Each row was made from one walk, in order. Every step used is in the known rows, and no mark comes twice. Write each row's walk.
In the rows, 128 means zero.
Known rows:
dovog > pipa > lafa: [168 150 140 121 159 139 116  68 142 160 160  75  80 118 151 102 130  88
 128 154 156 129 116 142]
nibik > lafa > kufus > ruganon > pipa: [145 122  62 124 138 133 110 142 115  95 109 143 180 119 119 107 114 107
  83 102 135 113 135 151]
lunori > pipa: [103 186 128 109 135 118 127  80 124 141 100 141 164 109 128 171 115 189
 134 167 133 134  77 134]
pipa > lafa > kufus: [125 155  69 126 128 137 115  60 102 214 150  47 184 145 144 109 171 202
 130 138 155 124  85 153]
nibik > lafa > kufus: [138 130  94 115 137 146 145  97  69 163 111 102 143 129 136 112 147 161
 122 140 128 123 140 165]
lafa > lusiva > kufus: [110 120 163 127  67 132 137 138 117 137 157 171 118 138 128 150 147  70
 144 166 107 140 138 142]
ruganon > pipa > lafa > lusiva > kufus > nibik: [149 110 159 127  71 135 106 120 161  96 119 161 122 111 105 130 129 132
 116 108 122 148 137 133]
dovog > lunori > ruganon > pipa: [103  98  55 143 178 110 120 160 179 114 124 181 191 118 115 154 124 109
 104 162 123 120 106 132]
lunori > ruganon > pipa > lafa: [127 155  89 136 165 114  78  96 149 141 121 173 168 113 125 130 135 120
 120 132 159 123  84 136]
nibik > lafa > lusiva > kufus > ruganon > pipa: [146 116 108 125 113 131 104 164 118  68 118 212 147 115 114 126 106  45
  91 111 122 118 148 138]
dovog > lunori > pipa > lafa > lusiva > kufus: [122 143 146 122  93 136 104 110 110 165 171 203 119 134 134 177 147  95
 143 181 121 130  79 105]
lunori > pipa > dovog: [ 88 250 115 121 131 118 130 144 101 170  49 107 101 125 137 169 101 174
 141 113 120 105 146 109]
nibik > lusiva > kufus > ruganon: [134  40 148 131  98 110 117 140 100 112 135  86 164 143 121 138 108  90
 120 101 108 152 143 172]
lusiva > kufus > ruganon > pipa > lafa: [150 143 104 131 131 126  78  89 124 131 145 150 153 119 125 106 130  88
 117 115 155 119  89 132]
nibik > lusiva: [ 94  86 139 107 136  97 147 151 104 147 186  67 107 135 142 176 117 182
 144 123 119 162 124 151]
dovog > lunori > pipa > lafa: [139 164 118 116 173 128  99  48 124 180 160 135 138 118 139 154 136 188
 145 172 156 120  32  87]
kufus > lusiva: [114 121 175 134 107 141 165 152 113  75 187  86 123 154 124 105 138 143
 143  92 122 136 122 112]
nibik > lafa: [162  98 178 112 159 138 161 114  79  84 103 168  68 103 128 102 110  85
 141 141 115 131 175 144]
lunori > pipa > dovog > ruganon: [ 98 150 149 160 171 111 152 167 182 148  13  96  87 127 124  74  99 128
 153  77 136 108 143  97]
lafa > kufus: [107 132  71 127 116 134 151  92 111 191 139  31 190 148 138 112 163 197
 127 148 133 129 115 169]
lafa > lusiva: [128 115 169 120 114 133 159 150 154 102 160 134 108 140 139 142 141 165
 135 151 126 139 150 102]
pipa > dovog: [ 99 194 128 134 127 120 160 162 113 158  80  55  81 140 139 121 114 140
 150 104 113 109 190 120]
kufus > nibik > lafa: [185  76 194 113 144 141 153 111 107  53  74 161  68  90 111  96 100 119
 127 108 113 143 190 144]
ruganon > pipa: [109 152  85 123 132 121 139 139 149 106 146 142 148 113 122 112 123 104
 116 142 133 120 124 139]

Which walk is each row?
[110 112 102 149 161 115 147 163 198 100 100 143 132 114 113  60 114  79
 123 109 143 115 122 123]  dovog > ruganon > pipa
[146  48 153 142  95 122 127 119 119 101 114  84 176 141 115 101 116  68
 121 114 110 141 151 172]  lusiva > kufus > ruganon
[100  74  95 158 193 105 137 165 170 152  80 118 169 142 124 171 123 145
 131 156 105 124 139 122]  pipa > dovog > lunori > ruganon
[116  63 154 108 121 100 139 149 132 118 158  60 107 122 126 170 107 219
 131  91 116 174 138 149]  kufus > nibik > lusiva
[122 137 161 128  76 134 111 116 111 152 164 184 112 136 132 149 151  74
 146 161 122 136 116 132]  pipa > lafa > lusiva > kufus
[151  52 164 138  88 128 123 139 125  89 122 119 163 146 120 121 120  80
 115 114 112 141 156 148]  lafa > lusiva > kufus > ruganon
[132 132  80 137 180 117  85  99 155 149 145 170 163 118 127 135 138 125
 122 146 154 118  72 116]  dovog > lunori > ruganon > pipa > lafa
[127 140 137 126 113 159 148 145  62 102 165 110 131 153 129 113 148 158
 126  83 124 124 122 124]  nibik > lafa > kufus > lusiva
[144  82 181 129  64 133 133 124 165  90 112 127 122 118 105 128 128 142
 125 117 107 158 158 143]  lafa > lusiva > kufus > nibik
[158 111 191 109 135 145 155 155 109  74 131 206  61 121 137 142 124 127
 131 143 120 133 174  99]  nibik > lafa > lusiva
[114 130  78 135 173 130 164 172 142 162 168  79  92 143 139 135 122 135
 139 158 110  94 127  63]  ruganon > pipa > dovog > lunori
[107 142 121 133  98 150 151 142  92 123 185  60 164 167 131 112 159 184
 128  88 128 128 105 126]  lafa > kufus > lusiva
[137 142 112 142 168 121 103 100 168 138 128 141 122 115 126  70 132 104
 135 109 168 115  84 109]  dovog > ruganon > pipa > lafa
[139  75 171 133  71 127 138 103 157 101 104  94 134 113 101 108 124 129
 131 117 106 158 154 166]  lusiva > kufus > nibik
[ 83 212  74 142 145 109 118 196 134 143  46 138 126 126 126 152 103 113
 118  96 117 100 179 128]  lunori > ruganon > pipa > dovog
[119 154 140 126  77 134 100 126 113 145 163 209 117 130 129 152 147  60
 135 157 125 130 108 129]  ruganon > pipa > lafa > lusiva > kufus
[162 147 164 116 135 146 122 124 154 127 171 142  68 130 154 142 138 128
 122 153 149 132 133  97]  dovog > pipa > lafa > lusiva
[ 93 227  85 131 129 120 137 184 118 145  83 107  90 127 134 127 107 114
 129  96 120  96 179 114]  ruganon > pipa > dovog
[134 153 128 125 139 128  96 142 158 113 144 210 131 127 135 161 142 153
 116 138 150 127 113  93]  lunori > ruganon > pipa > lafa > lusiva
[159  66 163 137  94 129 105 124 120 101 127 128 159 145 122 121 125  85
 117 110 122 138 142 140]  pipa > lafa > lusiva > kufus > ruganon
[119 109 106 138 172 131 179 157 135 170 167  41  82 151 144 130 127 152
 155 163 105 103 135  68]  pipa > dovog > lunori
[116 196  59 117 131 136  95  47  95 222 127  83 197 134 143 144 162 229
 123 146 159 121  54 146]  lunori > pipa > lafa > kufus
[177  80 195 115 120 143 140 112  91  67  74 188  69  91 107 106 104  77
 129 116 104 143 184 157]  lusiva > kufus > nibik > lafa
[140 145 144 130 142 133 113 146 173 112 149 188  99 129 137 119 140 140
 126 122 157 121 111  74]  dovog > ruganon > pipa > lafa > lusiva
